Each row was made from one walk, in order. Every step used is in the known rows, and no mark comes twice. Write each row's walk.
Known rows:
gumul > pomit > komu > zezo: [-14, -36, -93, 45, 369, -438, -241, -210, -15, -535, -78, 73, 235, 595, -378, 115, -118, 201, -122, 535, -21, 357]
ditu > komu > zezo > gumul > pomit: [370, -610, -228, 3, 6, -402, -115, -218, 189, -649, 170, 64, 182, 476, -124, -409, -368, 293, 202, 308, 49, 98]
komu > zezo > gumul > pomit > kerenal: [275, -196, -336, -309, 179, -171, -427, -99, 480, -478, 187, -210, 64, 453, 57, -28, 105, 238, 354, 398, -6, -93]
lomad > zezo > gumul > pomit > komu: [371, -453, -100, -62, 338, -99, 1, -421, 131, -576, 41, 91, 279, 425, -122, -234, 72, 269, -63, 650, -86, 350]
komu > zezo > gumul: [315, -276, -495, -81, -96, -320, -329, 154, 360, 34, 597, -245, 106, 312, -105, -70, -180, 439, -7, 52, -140, -1]
kerenal > zezo > gumul: [209, -215, -542, 190, 150, 5, -130, 232, 237, 264, 335, 55, 105, 354, 31, 109, -44, 571, -62, -24, 158, -110]
zezo > gumul > pomit > lomad > ditu > vivibus: [335, -549, -39, -201, 187, 140, -13, 249, 18, -6, 68, 24, -64, 214, 351, -432, -356, 52, 94, 151, -205, -190]
pomit > gumul: [31, 36, -396, 192, 206, 272, -226, 335, 80, 192, 348, -41, -50, 2, -29, 364, -322, 480, -123, -241, 109, 44]
komu > zezo > gumul > pomit > kerenal > ditu: [454, -271, -442, -161, 86, -379, -471, 95, 596, -377, 374, 31, 8, 448, 135, 115, 296, -21, 261, 377, 549, -342]
lomad > ditu > gumul: [337, -556, -121, 596, -5, 117, -180, 464, 127, 281, 312, 364, 42, 216, -10, -54, -305, 399, 15, -134, 375, -169]
ditu > kerenal > zezo > gumul: [380, -180, -383, 406, 76, -11, -260, 58, 103, -156, 151, 106, 129, 260, 155, 176, -31, 368, 373, -260, 223, -363]
komu > zezo > gumul > pomit > lomad > ditu > kerenal: [558, -362, -85, -297, 94, -229, -440, -146, 152, -630, 157, 129, 104, 276, 73, -279, 245, -246, 370, 349, -84, -294]
komu > zezo > gumul > pomit > kerenal > ditu > vivibus: [450, -466, -211, -23, 41, -540, -359, 68, 600, -241, 141, -114, -32, 505, 318, 48, -102, -194, 424, 172, 382, -402]
zezo > gumul > pomit: [259, -512, -470, -141, 158, 42, 15, 364, 72, -127, 250, -70, 25, 325, 135, -262, -442, 463, 99, -76, 136, -86]
komu > zezo: [71, 45, -179, 155, -6, -316, -384, 143, 45, 100, 300, -143, 196, 275, -270, 84, -264, 484, -119, 144, -42, 78]
gumul > pomit: [18, -159, -175, 115, 251, 51, -34, 329, -234, -54, -65, 49, 136, 340, -62, -130, -578, 510, -4, -33, 213, -41]
gumul > pomit > kerenal > zezo: [-71, 187, -143, 224, 526, 172, -258, -15, 131, -101, -370, 184, 150, 475, 13, 312, 122, 429, 203, 428, 366, -232]
pomit > lomad > ditu: [70, 215, 47, 133, 101, 400, -365, 323, -336, 247, 375, 131, 92, -159, -29, 59, 21, 367, -293, 351, -89, -96]
gumul > pomit > komu: [-94, -29, -108, 202, 401, 17, -77, 67, -280, -475, -97, 135, 155, 345, -189, 150, -311, 384, -142, 295, 140, 307]
ditu > kerenal > pomit > komu > zezo > gumul: [488, -294, -437, 292, 97, -438, -482, -145, 135, -788, 164, 17, 225, 582, -124, 181, -8, -77, 262, 189, 95, -99]
ditu > vivibus: [18, -118, 10, 489, 11, 14, -113, 383, -216, 362, 4, -204, 100, 117, 103, 37, -891, 516, 42, -330, -78, -93]
ditu > gumul > pomit > kerenal > zezo: [28, -226, -130, 503, 599, 119, -58, -10, 326, -220, -469, 439, 86, 633, 68, 196, 47, 113, 379, 215, 571, -290]

Write each row's walk:
[327, -287, -590, 95, 187, -409, -324, 65, 278, -392, 358, -28, 208, 694, -208, 109, -48, 147, -173, 428, 4, 127]  kerenal > pomit > komu > zezo > gumul
[153, -331, -406, -14, 324, 12, -31, 59, -8, -540, 204, 33, 68, 356, -10, -15, -197, 359, -28, 217, 36, 287]  zezo > gumul > pomit > komu
[364, -234, -470, 2, 126, 84, -340, 363, 288, -253, 378, 95, -58, 222, 328, 151, 82, 149, 233, 118, 676, -413]  zezo > gumul > pomit > kerenal > ditu
[75, -81, -387, -185, 538, 119, 127, 50, 50, -114, -72, 167, 62, 429, 79, -152, 153, 97, -39, 366, 33, -138]  kerenal > zezo > gumul > pomit > lomad
[321, -463, -110, -117, 393, -30, 79, 66, 230, 101, -175, 266, 32, 495, 305, -288, -39, 2, 58, 314, -60, -256]  kerenal > zezo > gumul > pomit > lomad > ditu > vivibus
[31, 34, -302, 488, 333, 84, -230, 303, -287, -161, 40, 128, 218, 427, -197, 305, -347, 395, -295, 251, 259, 71]  kerenal > pomit > komu
[300, -256, 134, 600, -201, 228, -365, 182, -263, 10, 323, 311, 180, -37, -85, -31, -354, 719, -99, 226, 220, -6]  lomad > ditu > komu
[78, -31, 35, -134, 312, 271, -168, 261, -274, -6, 46, 247, 112, 111, 7, -198, -66, 218, -201, 432, 52, -78]  gumul > pomit > lomad > ditu
[571, -826, -132, -38, -147, -376, -248, -144, 363, -493, 311, 265, 171, 485, -68, -444, -145, 327, 180, 495, 133, 42]  lomad > ditu > komu > zezo > gumul > pomit
[623, -469, 112, 253, 25, 9, -230, -391, 257, -594, 123, 339, 222, 173, 187, -169, 254, 83, 322, 728, 591, -274]  lomad > zezo > gumul > pomit > kerenal > ditu > komu
[497, -119, -235, 356, -243, -239, -621, -75, 401, -452, 636, 104, 65, 76, 52, 286, 310, 106, 235, 491, 444, -293]  pomit > kerenal > ditu > komu > zezo > gumul
[240, 224, 206, 345, 38, 389, -512, 174, -426, -134, 165, 182, 128, -248, 56, 139, 32, 151, 132, 105, -6, -321]  pomit > lomad > ditu > kerenal
[170, -168, -332, -452, 296, -224, -102, -16, 119, -366, 189, -143, 78, 396, -87, -308, 49, -60, -15, 415, -277, 0]  komu > zezo > gumul > pomit > lomad
[303, -14, -30, -121, 165, 242, -112, -161, -56, 9, 358, -124, 240, -60, -33, -266, 179, 229, -159, 506, -412, 10]  pomit > lomad > zezo > gumul
[-136, 193, -17, -33, 444, 252, -11, 231, -434, -131, -109, 49, 116, 119, -71, -142, -291, 190, -131, 271, -34, -16]  gumul > pomit > lomad
[252, -131, -395, 44, 68, -341, -372, -130, 278, -419, 553, -162, 143, 341, -218, 207, 86, 306, -138, 370, -237, 311]  pomit > komu > zezo > gumul
[-36, -240, -36, 245, 530, 221, 235, 253, -238, -252, -227, 309, 29, 242, -44, -237, -314, -110, 58, 79, 134, -103]  ditu > gumul > pomit > lomad
[321, -450, 145, 336, 476, -119, 239, -53, -3, -131, -190, 579, 201, 352, -100, -323, 111, -442, -66, 499, 549, -226]  kerenal > ditu > gumul > pomit > lomad > zezo
[-11, 222, -115, 299, 160, -349, -431, -140, -21, -287, 250, -47, 219, 302, -410, 343, -10, 337, -248, 439, -158, 367]  pomit > komu > zezo
[397, -229, -239, -74, 274, 198, -48, -2, -42, 52, 147, -14, 299, 322, 11, -349, 57, 78, -189, 574, -170, -208]  kerenal > pomit > lomad > zezo > gumul
[-35, 110, -45, 109, 324, 311, -328, 164, -96, -254, -119, -38, 95, 208, 81, 163, -231, 463, 228, 221, 240, -141]  gumul > pomit > kerenal
[295, -673, -23, 335, 334, -499, -157, -182, 383, -535, -35, 535, 153, 710, -282, -40, 16, -74, -15, 534, 269, 266]  lomad > ditu > gumul > pomit > komu > zezo
[82, 1, -291, 321, 273, -390, -372, 32, 0, -298, 61, 68, 297, 668, -388, 244, -158, 196, -292, 532, 106, 151]  kerenal > pomit > komu > zezo
[183, 84, -442, 193, 222, 263, -416, 69, 364, 34, 299, -32, 56, 224, 181, 386, 324, 517, 195, 251, 146, -250]  pomit > kerenal > zezo > gumul
[492, -54, -167, 204, 113, 199, -403, 4, 40, -125, 243, 300, 97, 42, 210, 113, 480, 53, 194, 186, 50, -450]  pomit > lomad > ditu > kerenal > zezo > gumul
[-69, 429, -113, 421, 304, 262, -452, 37, 79, 146, -9, 62, 153, 219, -3, 542, 178, 591, 66, 341, 229, -202]  pomit > kerenal > zezo
[191, -175, -353, -127, 223, 278, -278, 175, 200, -371, 180, -146, -22, 207, 239, 1, -110, 428, 334, 163, 115, -202]  zezo > gumul > pomit > kerenal
